Known rows, with every way that one mark hangs from another
ruzoz[mulamik tusog[bule vugi[fodo]]]: [-4 -8 3 -3 -5 -4 6 -1 -4 -7 7 5 0 -10 -2 1 8 17 -1 7 8 -5 -3 9 -10]
fodo[bule penov]: [6 12 2 -2 -9 4 7 14 -6 9 4 1 -10 -9 -5 -1 2 5 -11 -11 -7 4 -6 -9 9]
mefopi[fodo[ruzoz] tusog[bule vugi]]: [-1 -3 3 0 14 -6 -10 -1 3 -8 -10 -19 1 11 1 -5 -15 -22 13 -1 -4 -2 9 -5 4]
fodo[bule penov ruzoz[tusog[vugi]]]: [-4 30 22 -4 -11 1 -1 -8 -20 4 11 6 11 12 4 -13 -11 0 0 -5 -4 -1 9 -14 -10]
mulamik[ruzoz[tusog[bule vugi[fodo]]]]: [0 -17 -3 7 1 2 -2 1 1 -1 -5 2 -4 -1 -2 -7 9 12 6 18 12 -5 2 8 -18]
tusog[bule vugi[fodo[ruzoz]]]: [-9 -12 0 10 9 -16 -10 -13 5 0 5 -6 1 8 2 -7 -6 0 10 7 1 -12 -2 6 -4]
mefopi[fodo tusog[bule]]: [9 -10 -14 0 17 1 -5 10 10 -5 -17 -9 -2 -15 -13 7 0 -13 4 -5 -2 6 -4 1 13]
tusog[bule vugi]: [5 -14 -5 1 -4 -5 -6 11 6 3 1 -1 -12 -2 -2 -3 -6 7 10 0 -2 -11 -11 -8 3]
tusog[bule vugi[fodo]]: [-1 -15 -5 7 0 -10 -3 1 5 1 4 -5 -12 -3 -3 -2 -1 8 6 5 2 -10 -7 7 -1]
mefopi[fodo[bule]]: [16 1 -8 3 2 -2 9 3 1 -2 2 -3 -9 -14 1 -4 -12 -5 8 -5 -1 16 1 -12 3]
ruzoz[mulamik tusog]: [9 -5 -14 -9 -10 10 11 4 4 1 6 13 6 -9 5 12 10 18 6 1 5 2 -12 0 1]
mulamik[ruzoz[tusog[vugi]]]: [12 -12 -7 -1 -12 17 2 3 3 5 0 0 -8 6 10 -6 3 12 18 15 3 -5 3 -5 -16]
vugi[fodo[penov] tusog]: [8 4 -7 -1 1 2 1 6 -2 7 -5 2 -28 -3 0 11 10 11 -14 -5 -7 6 -6 8 1]
fodo[bule ruzoz[mulamik]]: [0 -2 -1 -4 -3 2 9 2 3 -5 10 1 1 -7 9 -1 -2 2 0 -3 -2 5 -1 -2 9]
ruzoz[tusog[bule]]: [5 -14 -13 3 3 -3 -8 6 1 1 -5 25 15 -9 -10 4 3 11 5 3 4 -4 -15 -10 -1]
mulamik[ruzoz[tusog[vugi[fodo[bule]]]]]: [5 -2 7 3 -5 9 8 -3 -8 -4 7 -8 -7 -1 1 -14 4 10 7 17 7 5 10 5 -24]
penov[fodo[bule]]: [-1 -7 -3 1 -12 -3 1 0 9 2 3 14 3 -6 -2 -2 -5 -5 -1 1 2 10 -4 -12 3]
mefopi[fodo[penov ruzoz] tusog[bule]]: [-2 9 -3 2 15 2 -8 5 3 1 -20 -8 8 1 -9 5 -3 -24 -8 -12 -5 3 7 -2 14]
ruzoz[mulamik tusog[bule vugi]]: [3 -11 2 -10 -9 1 5 9 -3 -4 4 12 -1 -7 1 2 3 14 4 3 4 -7 -10 -3 -6]
penov[fodo[ruzoz]]: [-5 -13 -13 5 -8 -4 -9 -14 18 6 2 14 17 16 11 5 -6 -5 8 4 2 1 -1 -11 5]

Rows
[5 18 -2 0 9 10 -2 -4 3 4 -13 -20 4 8 1 8 -3 -21 -1 -12 -6 6 12 -1 12] | mefopi[fodo[penov ruzoz] tusog]
[-4 -9 3 -6 -4 -4 -2 -1 -4 -7 5 12 13 6 8 -1 -6 7 6 5 3 -8 -2 -4 -4] | fodo[ruzoz[mulamik tusog[bule vugi]]]
[-7 23 20 6 -6 -5 2 -11 -12 6 12 -15 -6 8 4 -11 -8 -2 -6 -2 -4 -1 13 2 -6] | tusog[vugi[fodo[bule penov ruzoz]]]
[0 15 4 5 -4 -2 8 3 -5 8 5 -6 -12 -13 -5 2 7 4 -15 -6 -3 5 -1 7 2] | vugi[fodo[bule penov]]
[-1 14 -3 -6 -9 12 5 0 -4 7 1 11 17 5 9 11 6 9 -9 -7 1 0 0 -3 3] | fodo[penov ruzoz[mulamik tusog]]
[-9 9 14 -2 2 1 -2 6 2 4 -6 -23 -12 -2 -17 2 10 -5 -11 -4 -6 -10 1 17 4] | mefopi[tusog[bule vugi[fodo[penov]]]]
[-14 -13 -6 -3 -6 -6 -7 -7 7 -6 -4 36 35 5 3 6 -1 -1 -4 4 14 4 -5 -5 2] | penov[fodo[ruzoz[mulamik tusog[bule]]]]
[-10 7 -1 9 9 -9 -11 -9 -9 5 -2 18 26 2 -5 3 5 3 -14 -1 6 -4 -1 4 -3] | vugi[fodo[penov ruzoz[tusog[bule]]]]
[-4 20 11 -7 -9 8 9 0 -16 1 4 16 17 -2 5 1 3 5 -15 -8 0 6 4 -4 0] | fodo[bule penov ruzoz[mulamik tusog]]
[-13 4 10 9 0 -10 -9 -1 -1 7 0 -8 -4 8 0 -3 -3 0 -6 -3 0 -12 3 4 1] | tusog[bule vugi[fodo[penov ruzoz]]]
[13 14 -6 -4 2 14 5 10 4 9 -15 -21 -11 -5 -6 11 4 -13 -4 -12 -6 7 7 1 11] | mefopi[fodo[penov] tusog]
[0 -4 2 -4 12 -7 9 -3 -5 -15 6 6 -16 -5 9 1 0 3 -6 0 -3 18 -2 13 -1] | vugi[fodo[bule ruzoz[mulamik]] tusog]
[1 -20 -12 6 21 -19 -13 -4 3 -8 -6 13 -8 2 -1 2 0 3 -3 4 0 3 -9 7 2] | vugi[fodo[ruzoz] tusog[bule]]
[-7 3 5 0 8 -1 -1 -17 7 0 4 -25 2 18 4 0 1 -10 14 8 -5 -10 9 18 -2] | mefopi[tusog[vugi[fodo[ruzoz]]]]
[-6 14 5 -6 -9 6 10 6 -4 3 5 2 -1 -5 8 2 1 1 -14 -11 -5 3 2 -6 11] | fodo[bule penov ruzoz[mulamik]]
[-8 10 18 0 8 -3 3 -15 -1 -8 9 -24 0 12 -2 -10 -4 -15 9 6 -5 -2 11 17 -6] | mefopi[tusog[vugi[fodo[bule ruzoz]]]]
[4 18 4 -3 -3 4 11 6 -7 -2 2 -7 -6 -10 11 2 -7 -9 -12 -15 0 16 10 -9 8] | mefopi[fodo[bule penov ruzoz[mulamik]]]
[7 -19 -6 2 -3 8 -5 11 2 1 -8 6 -4 1 -1 -8 3 10 13 13 3 -7 -1 -8 -15] | mulamik[ruzoz[tusog[bule vugi]]]
[-1 -10 3 -6 3 0 -4 10 9 -1 -7 -12 -7 1 -13 -1 2 -5 8 1 -6 -11 -7 3 7] | mefopi[tusog[bule vugi]]
